Known rows, with every step that occurs
ropo/totag/soni: [-2.08 -0.76 -0.56 -0.60 -0.81 -0.22 -0.81 -0.41 -2.55 -0.51  0.67  2.85
 -2.11 -2.66 -0.03 -2.32  0.33 -1.82 -1.88 -0.38  0.72 -0.60  1.98]
kurig/totag/soni/vefo/ropo/nuguded: [-0.54  0.52 -0.38 -0.02  0.18  1.60 -0.95  0.65  0.35 -0.63  2.80  0.21
  0.22  0.22 -1.31 -3.33 -1.83 -0.63 -0.73  2.40 -1.84 -1.93  0.04]
vefo/ropo/zabipan: [ 1.04  0.37 -1.77 -0.92  0.01  2.20 -0.21 -0.83  0.93  2.01 -0.10  1.11
  1.28  0.18 -1.07  1.21 -1.57 -2.29  0.88  1.00  0.75 -0.29 -0.71]
vefo/ropo/nuguded/kurig/totag: [-0.02 -0.42  0.80 -0.79 -2.89 -0.10 -1.20  1.07  1.24  0.93  3.10 -0.14
  2.33  1.96 -2.06  0.25 -2.11  0.43 -1.31  0.02  0.36 -2.55 -1.20]
totag/ropo: [ 1.75  1.18  0.76  0.34  0.28  2.10 -2.07  1.35 -0.43  0.64  0.44 -0.14
  1.03 -1.26 -1.02 -0.34 -0.66 -0.30  1.69 -0.06 -0.13  0.50  0.65]
ropo/totag: [-0.90 -0.03 -1.01 -0.73 -0.96 -0.07  0.43 -0.80 -0.78 -0.33  1.03  0.58
 -0.80 -0.28 -0.83 -0.28  0.85  0.39 -1.26  0.03  1.31 -1.03  1.20]
soni/totag: [ 0.80 -0.81  1.47 -0.89  1.13  0.40  1.24  0.47  1.54  1.34 -1.02 -0.26
  0.93  0.72  0.19 -1.39  1.06  0.60 -1.56 -0.67 -0.39 -1.03  0.19]
totag/soni/vefo/ropo: [-0.60 -0.22 -0.57  0.01  1.92  1.21 -1.76 -0.35 -0.75  0.87  0.75  1.49
 -0.66 -0.59  0.17 -4.08 -1.22 -2.07  0.96  2.51 -0.41  0.51 -0.07]
zabipan/ropo/nuguded/kurig/totag: [ 0.37  0.71  0.90  1.11 -3.16  0.19 -2.21  2.13  1.46 -1.51  3.10 -0.51
  2.71  0.43 -2.18  1.58 -1.15  2.55 -1.63 -1.72  0.06 -2.62 -1.66]
vefo/ropo/zabipan/zakavor: [ 1.15  2.37 -1.13 -2.02  1.17  4.18 -0.69  0.24 -1.67  0.99  1.11  0.08
  1.55 -0.56 -0.23 -0.67 -1.00 -3.48 -1.01  0.36 -0.63 -0.54 -1.43]
soni/totag/kurig: [ 0.90 -0.10  1.67 -1.25  0.74 -0.98  0.33  1.83  1.42  2.02 -1.11 -0.78
  3.26  1.28 -0.40 -0.80 -0.42 -1.01 -2.00  0.01  1.63  0.57  0.98]
nuguded/kurig/totag/soni: [-3.51 -2.81  2.47 -0.34 -0.98  0.01 -2.67  1.93 -2.91  0.90  2.12  2.00
  2.75 -1.96  0.38 -1.42  0.01 -0.28 -1.21 -2.40  0.34 -1.16 -0.91]
totag/soni/vefo/ropo/nuguded: [ 0.48  1.00 -0.89 -0.44 -0.06  0.77 -1.40  0.16 -0.26 -0.47  1.60  0.97
 -2.69  0.54 -1.16 -4.03 -2.54 -2.16 -0.63  3.48 -0.28 -0.18  0.74]
zabipan/ropo: [ 1.49  1.26 -0.55  1.79 -0.17  0.50 -0.87  0.11  2.19 -0.89 -0.11  0.19
  0.68 -1.09 -0.42  1.16 -0.41  0.95  0.90 -0.25 -0.95 -0.37 -0.80]
zabipan/ropo/vefo: [ 2.26  3.13 -0.71  0.90 -0.19  1.69 -1.70 -1.39  2.52 -3.27 -0.33 -0.31
 -0.35 -0.30 -1.33  1.04 -0.02  1.35 -0.92 -0.33 -2.76 -0.45 -1.98]
soni/vefo/ropo/totag/kurig: [-0.50  1.44 -1.94 -0.58  0.68  0.33 -1.04 -0.24 -0.19  1.20  2.00 -0.22
  2.48  2.25 -2.09 -1.90 -0.98 -1.09 -0.18  3.50  3.44  0.51  1.01]
nuguded/kurig: [-1.21 -1.14  1.34 -0.61 -1.11 -0.49 -2.36  1.14 -1.49  0.96  1.09  0.61
  1.35  0.72 -0.34 -0.09  0.06  0.52 -0.73 -1.24  2.51 -0.04 -0.88]
zabipan/ropo/nuguded: [ 2.46  2.52 -0.97  1.25 -2.21  0.00 -0.48  0.71  2.80 -2.30  0.68 -0.45
 -1.24  0.00 -1.60  1.39 -1.69  0.72 -1.04  0.50 -0.74 -0.85  0.13]
vefo/ropo/nuguded/kurig: [ 0.90  0.21  0.18 -1.06 -3.02 -0.86 -1.75  0.91  0.68  0.99  1.74  0.67
 -0.15  2.18 -1.75 -0.35 -2.58 -1.23 -1.56  1.12  2.34 -0.74 -0.27]
totag/kurig/nuguded: [ 1.14  0.22 -0.92  0.37 -2.18 -1.45  0.65  2.59  0.84 -1.00  1.37 -0.53
  3.70  1.37 -0.30  1.20 -1.61 -3.69 -1.23  1.36 -0.31  0.26  0.95]
kurig/totag/ropo: [ 0.73  0.68  1.38  0.68  0.57  2.60 -1.66  1.84  0.14  0.82  1.71 -0.98
  3.67 -1.45 -1.10  0.26 -0.06  1.52  2.03 -1.05 -1.89 -1.28 -0.22]
totag/ropo/zabipan/zakavor: [ 1.35  3.62  0.32 -1.55  1.50  6.18 -3.01  2.50 -4.14  0.22  1.48 -0.58
  2.59 -1.94 -1.26 -0.74 -0.24 -2.42 -0.32 -1.10 -0.02  0.16 -0.38]
nuguded/kurig/totag/ropo/zabipan: [-0.76 -0.34  1.57 -0.57 -0.73  4.09 -4.12  2.96 -2.70  2.12  2.55  0.14
  6.26 -1.10 -2.73  1.82 -0.24  0.63  1.19 -2.54  1.73 -1.17 -1.29]
nuguded/ropo/totag: [-0.75  0.46 -0.45 -1.02 -2.08  0.25 -0.04 -1.76  0.89 -0.43  0.94  1.19
 -2.17 -0.28 -1.83  1.69  1.59  1.90 -0.25  1.44  0.52 -2.09  0.99]
nuguded/ropo/vefo: [ 1.17  2.01  0.69 -1.56 -1.14  1.19 -1.58 -2.66  2.00 -2.41 -0.32  0.04
 -2.34  0.78 -2.08  1.96  0.95  2.10 -0.59  1.33 -2.45 -0.84 -1.26]

Rows
[-0.19  0.06  0.91 -1.13 -3.07 -0.83 -1.81  1.64 -1.18 -0.56  1.77  0.24
 -0.58  1.94 -1.65 -0.01 -1.34  0.16 -2.48 -0.50  2.64 -0.60  0.09] | ropo/nuguded/kurig
[-2.80 -0.04 -0.82 -0.31  0.93  1.15 -1.49 -0.19 -3.47 -0.92  1.70  1.67
 -1.73 -1.14 -0.57 -4.22  0.93 -0.34 -1.20  1.12  1.19 -0.33  1.23] | ropo/totag/soni/vefo
[-2.72 -0.72  1.03  0.44  2.14  1.66 -1.51  0.87 -2.20 -0.65  1.96  0.13
  1.71 -1.15  0.11 -3.06  0.56  0.92  0.12  0.16 -1.65 -0.95 -0.61] | kurig/totag/soni/vefo
[-0.53  0.25  0.69 -0.47 -0.89  1.25 -1.90  1.08  0.36  0.47  3.98 -1.21
  2.79  3.41 -2.46 -1.74 -1.48  1.81 -0.74  1.13  1.07 -2.23 -1.77] | soni/vefo/ropo/nuguded/kurig/totag
[ 0.39  1.33 -1.67  1.39 -1.12  0.51 -0.39 -0.66  1.41 -1.55  0.99  0.95
 -0.15 -1.42 -1.23  0.78  0.46  1.13 -0.47 -0.45  0.49 -1.38  0.21] | zabipan/ropo/totag
[-1.41 -0.13 -1.26 -0.12 -1.91  1.18 -0.74 -0.23 -0.73 -2.59  3.06  2.09
 -1.75 -0.38 -1.25 -1.04  1.45 -0.88 -0.88  3.08 -1.75 -2.06  1.33] | kurig/nuguded/ropo/totag/soni/vefo
[-2.20 -1.51  1.13  0.06  0.31  0.32 -0.51  0.92 -1.07  0.12  0.86  1.21
  1.17 -2.67  0.77 -1.42  0.02 -0.66 -0.41 -1.17 -2.21 -1.26 -0.18] | kurig/totag/soni
[ 1.25  3.03 -0.71 -2.12 -2.33  2.92 -0.74  2.35 -0.96 -1.45  2.37 -0.29
  3.69  0.66 -1.26  3.21 -0.80 -4.17 -2.53  1.58 -0.86 -0.64 -0.05] | totag/kurig/nuguded/ropo/zabipan/zakavor
[ 0.51  3.24 -1.36 -1.58  3.16  5.60 -1.56  0.18 -2.68  0.48  1.97 -1.09
  1.94  1.10 -0.74 -2.53 -0.48 -2.20 -0.45  1.68  0.17 -0.36 -1.84] | soni/vefo/ropo/zabipan/zakavor
[ 2.45  2.96  0.81 -0.64  0.23  3.07 -3.02 -0.29 -0.22 -1.87  0.05 -0.48
  0.22 -0.27 -2.13 -0.38 -0.23  0.13 -0.08 -0.03 -2.02  0.27 -0.37] | totag/ropo/vefo
[-0.78 -0.06  0.23 -1.05 -1.24  0.20 -3.51  1.38 -2.01  0.35  2.47  1.76
 -1.22  1.34 -1.46 -4.08 -2.46 -1.89 -1.50  2.13  2.08 -0.03  0.03] | totag/soni/vefo/ropo/nuguded/kurig
[ 1.47  0.40 -3.01  0.12 -3.00 -1.27  1.20  0.95  2.06  0.07  2.26  0.74
  3.28  1.42 -1.27  0.63 -2.03 -4.58 -1.51  2.79  0.48 -1.04  1.80] | vefo/ropo/totag/kurig/nuguded
[ 0.33  1.04  2.74 -0.72 -0.70  3.17 -4.62  1.17 -1.31 -0.64  2.30 -0.84
  4.06  0.12 -2.71  0.18  0.34  2.16 -0.69 -2.55 -1.33 -1.39 -2.12] | nuguded/kurig/totag/ropo/vefo
[ 0.65  0.73 -1.03  0.36  2.03  1.49 -0.50 -0.93  1.05  1.04  1.02 -0.65
  0.76  1.75 -0.69 -2.18 -0.63  0.10  1.59  2.77 -0.06  0.07 -0.92] | soni/vefo/ropo
[-0.31  2.42 -0.30 -2.03  1.23  4.14 -0.91  0.90 -3.68 -0.54  1.01 -0.56
  1.42 -0.79 -0.32 -0.40  0.16 -2.29 -2.07 -1.06 -0.01 -0.14 -1.05] | ropo/zabipan/zakavor
[-2.76 -2.01  1.54 -0.16  0.98  1.21 -3.49  1.23 -1.75  2.05  3.14  1.29
  3.46 -0.03 -0.39 -3.56 -0.65 -0.02  0.29  0.15  0.32 -1.17 -1.85] | nuguded/kurig/totag/soni/vefo/ropo
[ 1.67  2.26  1.56 -0.14  0.38  3.77 -2.53  0.13  0.24 -1.75  1.23 -1.47
  2.70 -0.60 -2.16  0.40  0.38  1.78  0.23 -1.06 -3.80 -1.33 -1.32] | kurig/totag/ropo/vefo
[-2.18 -1.49  2.16 -0.96 -2.95 -0.61 -2.57  2.49 -2.38 -0.53  2.92  1.38
  0.90 -0.70 -1.11 -1.37 -1.26 -0.36 -3.10 -1.76  0.36 -1.80 -0.01] | ropo/nuguded/kurig/totag/soni
[ 1.36  1.23  0.28  0.70 -3.31 -0.41 -2.62  1.59  0.91 -1.30  1.61  0.18
  0.05  0.77 -2.11  1.24 -1.77  1.06 -1.69 -0.85  1.85 -0.78 -0.68] | zabipan/ropo/nuguded/kurig
[-1.82 -0.12  0.36  0.13  1.77  1.07 -1.98  0.45 -2.77 -0.58  0.66  0.93
 -0.89 -0.88  0.36 -3.78  0.08 -0.39  0.08  1.16  0.10  0.82  0.33] | totag/soni/vefo
[ 2.52  0.31  1.98 -0.34  1.35  2.40 -1.06  1.90  1.18  2.09 -0.60 -0.47
  1.79 -0.45 -0.78 -1.96  0.60  0.23  0.19 -0.54 -0.47 -0.39  0.92] | soni/totag/ropo
[-1.59  0.56  1.19  1.14 -1.37  1.50 -4.05  2.62 -1.23 -2.01  3.66  0.47
  1.80 -0.33 -2.01 -2.04 -1.06  1.89 -1.58 -0.55  0.04 -1.81 -1.27] | zabipan/ropo/nuguded/kurig/totag/soni/vefo
[-0.58 -0.93 -1.35 -0.31 -3.85 -0.07  0.04 -0.24  0.52 -2.11  2.07  3.13
 -2.27 -1.92 -0.65  0.79  0.87 -2.44 -1.74  1.78 -2.19 -2.32  2.11] | kurig/nuguded/ropo/totag/soni
[-0.46  0.87 -2.19 -0.13  1.13  1.49 -0.18 -1.54  0.23  0.57  1.93 -0.04
  0.03  1.44 -1.47 -2.57  0.29  0.34  0.43  2.70  1.20 -1.19  0.18] | soni/vefo/ropo/totag
[ 0.25  0.90 -0.03 -0.76 -1.07  0.66 -2.40  0.76 -0.20  0.54  2.96 -0.54
  0.20  3.57 -2.33 -2.27 -1.85  0.16 -0.92  2.18  2.73 -0.64 -0.75] | soni/vefo/ropo/nuguded/kurig
[-0.96 -0.98 -1.38 -0.72 -0.84 -0.12 -0.64 -1.17 -0.57  0.95  0.89  3.24
 -1.83 -2.29 -0.21 -2.56 -1.00 -3.13 -0.91  1.24  0.27 -0.87  1.40] | vefo/ropo/totag/soni
[-0.85 -0.13  1.29  1.09 -3.16 -0.06 -2.98  2.63 -0.26 -1.58  2.73  1.52
  1.29 -1.98 -1.25 -0.14 -1.80  0.41 -2.35 -2.09 -0.44 -2.13 -0.87] | zabipan/ropo/nuguded/kurig/totag/soni
[ 1.46  0.91 -1.17 -1.15 -3.51  0.74 -0.24  1.61  1.53 -0.63  1.38  0.69
  3.46  1.23 -2.29  5.20 -1.23 -3.02 -0.34  2.61  0.32 -0.59  0.81] | totag/kurig/nuguded/ropo/zabipan
